What can hang from each mark
q601: q128 q456
q128: q597 q601
q666: q848
q597: q128 q848 q948
q948: q101 q597
q101: q584 q948
q145: q258 q456
q258: q351
q848: q597 q666
q584: q351
q456: q145

Every row comes from one small tree of marks. The marks that hang from a mark follow it in brackets, in the order of their numbers. Every link used is in the known rows. Which tree was each row made from?
In the rows, zero is written as 128.
Known rows
q101{q584}: [178 121 140 108 126 153 119  67 144 142 113 140 129  86 102 138 118 132
 118 150 118 122 105 171 137 144 105 110 112 138 109 120 131  97]
q101{q584{q351}}: [198 112 161 102 118 168  99  96 140 150 118 162 133 100  96 148 110 116
 120 141 109 142 100 154  96 144  83  88 107 143 127 109 134 107]
q597{q128{q601} q848{q666} q948}: [ 70 176 135 179 114 105 143 204 152 107 122 151 136 158 138 148 146 139
 144  94 130  77 109 126 103 139 116 159 146 119 133 123 113 140]
q597{q948{q101{q584}}}: [141 122 120 120 116 162 118 112 189 134  95 163 132 113  93 159 107 133
 103 153 141 154  96 118 126 128 108 119 105 133 113 131 119 108]
q601{q128 q456{q145{q258}}}: [123 104 114 113 153 114  90  76 101 128 162  41 117 114  90 115 131 131
 145 158 130 183 156 145 147 132  82 162 122 142 125 128 119 155]
q597{q128 q848 q948{q101}}: [ 76 151 102 170 115 135 153 170 149 127  95 125 138 150 117 151 127 117
 122 116 156 123 103 100 110 132 157 103 123 119 120 135 115 141]
q948{q597{q128}}: [129 127 101 121 138 138 133 109 108 132 123 119 121 133 152 131 127 115
 123 126 138 105 132 154 124 121 144  70 139 130 131 133 131 137]
q128{q601}: [172 134 117 122 117 100 104  92 104 134 142 139 124 121 137 131 136 121
 138 125 105  80 118 154 125 128 175 130 120 123 136 123 134  98]
q128{q597{q848}}: [137 119 157 128 119 128 142 132  84 134 113 124 134 114 123 111 131 121
 123 128 121 131 119 135 159 140 147 112 131 106 143 128 130 108]
q666{q848}: [181 111 119 105 122 142 124  93  78 136 124 114 131 109 108 133 132 130
 139 136 109  78 113 145 118 156 138 110 122 136 125 117 131 121]
q601{q128{q597{q848}} q456{q145}}: [100 120 140 120 139 116 148 105 107 130 156  55 124 102 114 104 141 129
 147 124 120 196 157 117 157 129  76 167 135 117 141 137 128 140]
q128{q597 q601{q456{q145}}}: [148 124 146 122 129  97 125 116 108 125 169  97 110 125 134  98 130 120
 130 132 113 180 154 126 126 119 135 175 121  94 146 128 139 112]
q456{q145}: [156 117 119 103 133 117 107  96 119 130 137  99 112 104 110 125 116 117
 130 138 131 136 118 151 125 145 132  91 136 121 158 129 130 123]
q948{q101}: [160 103  98  98 116 134 109  75 127 143 114 123 121 131 129 130 122 115
 119 143 127 131 104 130 139 120 159  95 117 128 137 136 125 118]
q128{q597}: [168 106 149 108 124 135 121  95 103 142 126 127 124 109 127 104 123 123
 112 139 113 136 128 144 167 127 167 115 127 120 141 127 135 101]
q597{q948}: [153 131 124 137 132 132 103 100 137 132 125 144 128 121  96 130 116 132
 127 140 131 111 113 136 148 137 162 113 138 157 126 129 117 106]
q145{q258 q456}: [150 112 138 137 135 125  86  89  95 144 127  94 126 155  90 109 124 138
 137 175 134 112 128 157 133 135 157 137 131 117 119 110 130 139]
q128{q597 q601{q456}}: [165 122 145 130 124 110 123  84 102 138 158 119 121 132 143  92 137 127
 131 134  98 148 147 132 153 108 160 183 115 119 115 123 141  99]
q848{q597{q128 q948{q101}} q666}: [ 81 107 131 118 126 150 147 181 185 115  90 137 128 148 160 122 117 139
 114 120 153 149 120  76 122 123 127 135 152 130 149 133 115 166]
q145{q258{q351} q456}: [142 138 128 119 127 146  76 105  96 136 136 110 130 133 102 101 118 125
 133 164 139 146 148 159 119 146 201 113 136 135 151 113 130 144]
q601{q128{q597{q948}} q456}: [123 118 134 133 142 140 121  72 142 138 157  99 131 112 104 104 132 148
 136 138 113 180 160 113 195 105 128 186 135 164 111 133 122 118]
q597{q948{q101}}: [138 116  98 123 116 140 105 114 153 135 114 145 127 140 106 140 112 125
 114 144 141 136 102 109 136 122 167 110 124 137 132 139 114 118]
q101{q584{q351} q948{q597}}: [188 109 164  88 131 173 104 154 148 137 126 214 137 122 111 163 101 117
 106 136 123 141 114 142  89 132  34  53 104 151 109 122 142 117]
q597{q848}: [146 127 135 134 123 121 124 103  91 136 114 122 131 119 116 127 133 121
 141 129 126 101 105 149 142 149 134 102 132 131 133 128 122 115]
q848{q597{q128 q948} q666}: [100 121 154 134 138 142 145 168 170 115 107 135 130 127 146 113 120 148
 128 117 144 125 132 106 131 138 122 138 162 146 146 125 118 157]
q948{q101 q597}: [141  91  85  81 123 140 109 104 109 138 112 141 118 143 151 134 116 107
 113 145 139 132 109 125 131 109 131  72 126 116 146 146 122 131]
q601{q128 q456}: [156 113 104 109 141 133 106   8 121 148 158  72 123 108 119 110 144 139
 156 141 104 145 146 148 180 114 119 158 131 177 102 129 127 126]
q848{q597 q666}: [148  85 161  82 133 137 121 116 130 127 111 135 121 111 157  98 122 142
 132 134 123 124 122 124 154 143  99 135 157 139 159 127 121 141]

Write each row's tree
[127 144  97 143 139 115 134 100 107 130 155 111 116 154 168 121 142 117
 142 121 123 113 151 144 109 102 137 133 127 124 101 129 140 135]  q948{q597{q128{q601{q456}}}}
[106 152 141 141 138 157 171 183 150 120 106 171 143 124 126 170 123 124
 113 116 145 103 122 150 103 142  46  70 109 129  80 128 141 133]  q101{q584 q948{q597{q128 q848}}}
[108 112 108 108 122 139 123 113 150 134 125 122 134 115 113 133 125 135
 109 131 127 165 133  87 175 101 151 143 123 131 142 140 121 121]  q601{q128{q597{q948{q101}}}}
[134 129 121  97 131 129  79 141  92 117 140 107 121  93 104 116 107 104
 118 150 150 176 141 156 107 166 165  76 128 126 183 125 120 142]  q456{q145{q258{q351}}}
[113 131 141 149 143 135 154 146 142 127 106 124 133 115 130 118 115 134
 127 119 151 116 145 105 122 137 173 113 147 146 130 123 131 139]  q848{q597{q128 q948}}
[ 86 135 140 130 136 138 151 203 147 113 116 164 134 161 159 145 135 132
 123 105 141  97 120 140 125 135  45  83 144 137 113 135 122 161]  q101{q948{q597{q128 q848{q666}}}}
[145 119 127 138 137  89  90 124  87 120 161  86 112 141 106 114 127 121
 140 152 129 156 140 147 104 140 113 173 109 108 126 122 126 134]  q128{q601{q456{q145{q258}}}}
[ 95 100 129  84 112 164 136 172 156 120  85 169 128 131 149 152 122 129
 112 141 141 149  82 127 121 129   4 104 127  94 144 142 107 147]  q948{q101{q584} q597{q848{q666}}}
[136 116 103 102 147 120 111  41 132 135 170  51 113  99 109 112 136 133
 155 140 119 174 154 140 149 125  90 151 135 156 129 134 125 140]  q601{q128 q456{q145}}
[101 167 120 156 130  99 157 204 112 113 134 171 138 159 159 159 141 117
 131  91 135  59 136 134  91 129 122  91 117 115 107 131 144 133]  q101{q948{q597{q128{q601} q848}}}
[ 89 134 143 141 128 121 141 149 118 127 126 123 143 104 102 134 135 142
 134 117 124 130 134 110 176 129 127 149 139 132 138 134 117 117]  q601{q128{q597{q848 q948}}}
[109 145 107 147 121 162 146 130 203 131  93 142 136 122 102 161 113 129
 101 136 148 143 104 119 107 123 121 115 106 131 100 126 127 124]  q597{q128 q948{q101{q584}}}
[117 132 168 123 107 101 136 183 105 116 127 154 130 137 153 116 146 134
 131 111 105 112 110 133 145 133 109 170 136  88 160 125 122 117]  q128{q597{q848{q666}} q601}
[125 123 123 143 114 119 122 130 140 130 142 142 126 157 128 113 126 128
 117 138 122 179 137  86 139  93 166 190 110 112 119 136 127 110]  q128{q597{q948{q101}} q601{q456}}
[109 152 157 168 111  97 141 191 100 118 128 165 139 129 117 132 132 130
 128 111 124 109 120 109 131 134 164 160 126  98 142 129 126 100]  q128{q597{q848 q948} q601}
[170 115 140  95 141 157 123 128 158 130 121 192 132 113 117 156 109 131
 105 143 130 118 119 154 133 128  55  79 109 148  94 132 138 110]  q101{q584 q948{q597}}
[118 125 135 141 135 149 171 169 109 117 104 117 142 111 122 133 122 143
 138 112 141  88 143  90  93 156 157 127 137 140 125 116 136 154]  q666{q848{q597{q128 q948}}}
[129 158 107 153 135  98 135  99 129 125 165  71 110 135 137 118 139 116
 146 117 124 140 150 141  86 124 140 154 123 114 119 123 143 137]  q597{q128{q601{q456{q145}}}}
[127 100 163 106 135 136 118 153 156 118 108 157 126 121 137 108 113 152
 129 133 136 131 120 104 149 143 109 146 166 149 156 130 109 141]  q848{q597{q948} q666}
[109 134  73 117 117 115 137 149 119 124 124 136 120 160 177 149 134 105
 118 113 136 101 126 123  87  98 163  94 113  91 138 137 139 137]  q948{q101 q597{q128{q601}}}
[147 153 108 161 132 109 135  72 122 136 155  95 120 147 147 115 147 123
 144 118 112 112 145 149 115 114 164 163 117 136  90 119 143 124]  q597{q128{q601{q456}}}
[141 132 128 125 124 116 175 162  72 117 122 112 137 116 157 133 143 131
 147  96 116  51 147 106  70 148 170 144 118 109 132 108 155 142]  q666{q848{q597{q128{q601}}}}
[134 117 115  95 115 184 132 152 155 140  98 163 131 136 139 164 109  99
 101 130 139 161 107 119  60 114  65  50 101 108 134 123 137 142]  q948{q101{q584{q351}} q597{q128}}
[112 113 149 104 133 136 122 188 131 118 121 184 132 153 147 138 130 135
 124 126 133 105 108 139 145 141  34  91 145 138 127 141 115 146]  q101{q948{q597{q848{q666}}}}
[148 103 131 106 140 135 124  35 114 146 158  76 126 105 127  93 142 138
 136 138 100 174 162 132 196 104 123 173 128 155 110 130 134 117]  q601{q128{q597} q456}
[120 124 150 130 136 117 148 121 138 120 141 107 121 143 186  92 143 141
 147 115 117 134 153 118 121 121 109 196 144 134 122 119 136 157]  q848{q597{q128{q601{q456}}} q666}
[103 123 130 125 147 126 124 101 152 126 166  73 120 104  95 108 125 143
 135 135 126 211 165 104 165 114 104 179 141 142 135 137 123 132]  q601{q128{q597{q948}} q456{q145}}
[ 74 124 121 129 117 129 144 154 138 126 113 123 144 119 111 141 133 133
 122 118 134 155 125  81 165 112 136 146 125 117 149 144 115 127]  q601{q128{q597{q848 q948{q101}}}}
[133 154 109 135 138 111 137 170 128 118 144 171 129 155 159 153 133 119
 121 106 128  66 144 145 101 114 143  91 115 130 107 130 149 126]  q101{q948{q597{q128{q601}}}}
[106 156  87 174 118 120 133 117 163 130 136 121 126 169 137 136 135 125
 132 124 134 139 134  97 101 101 169 171 110 131  94 129 130 134]  q597{q128{q601{q456}} q948{q101}}
[127 147  96 130 130 111 135 135 103 125 138 134 120 140 167 140 138 111
 131 109 127  74 136 152 100 114 160  99 128 110 130 130 142 125]  q948{q597{q128{q601}}}
[ 73 155 139 170 125 140 144 176 163 115 108 133 135 148 123 137 135 141
 134 111 141 105 104 129 129 147 100 129 155 136 132 127 106 150]  q597{q128 q848{q666} q948}
[ 90 165 123 185 126 127 151 159 131 125 110 123 140 133 107 143 131 126
 136 112 148  99 114 125 120 149 150 108 141 137 115 127 117 132]  q597{q128 q848 q948}
[143 134 149 158 126 113 121 116 123 129 156 144 126 141 118 105 129 138
 128 131 113 156 146 112 151 109 162 193 126 129 113 127 131  98]  q128{q597{q948} q601{q456}}
[143 141 147 144 119 106 120 150 121 124 138 164 131 126 118 126 125 133
 117 122 115 116 129 118 139 119 190 158 124 110 144 127 131  92]  q128{q597{q948} q601}
[ 96 141 149 143 130 112 147 194 159 107 119 153 131 137 160 123 130 146
 134 102 133  96 137 102 108 131 138 165 154 125 148 122 125 148]  q848{q597{q128{q601} q948} q666}
[111 171 120 170 115  96 153 145  95 126 126 118 134 135 143 142 150 115
 147  97 122  64 120 147  94 139 169 128 123 106 121 120 137 123]  q597{q128{q601} q848}
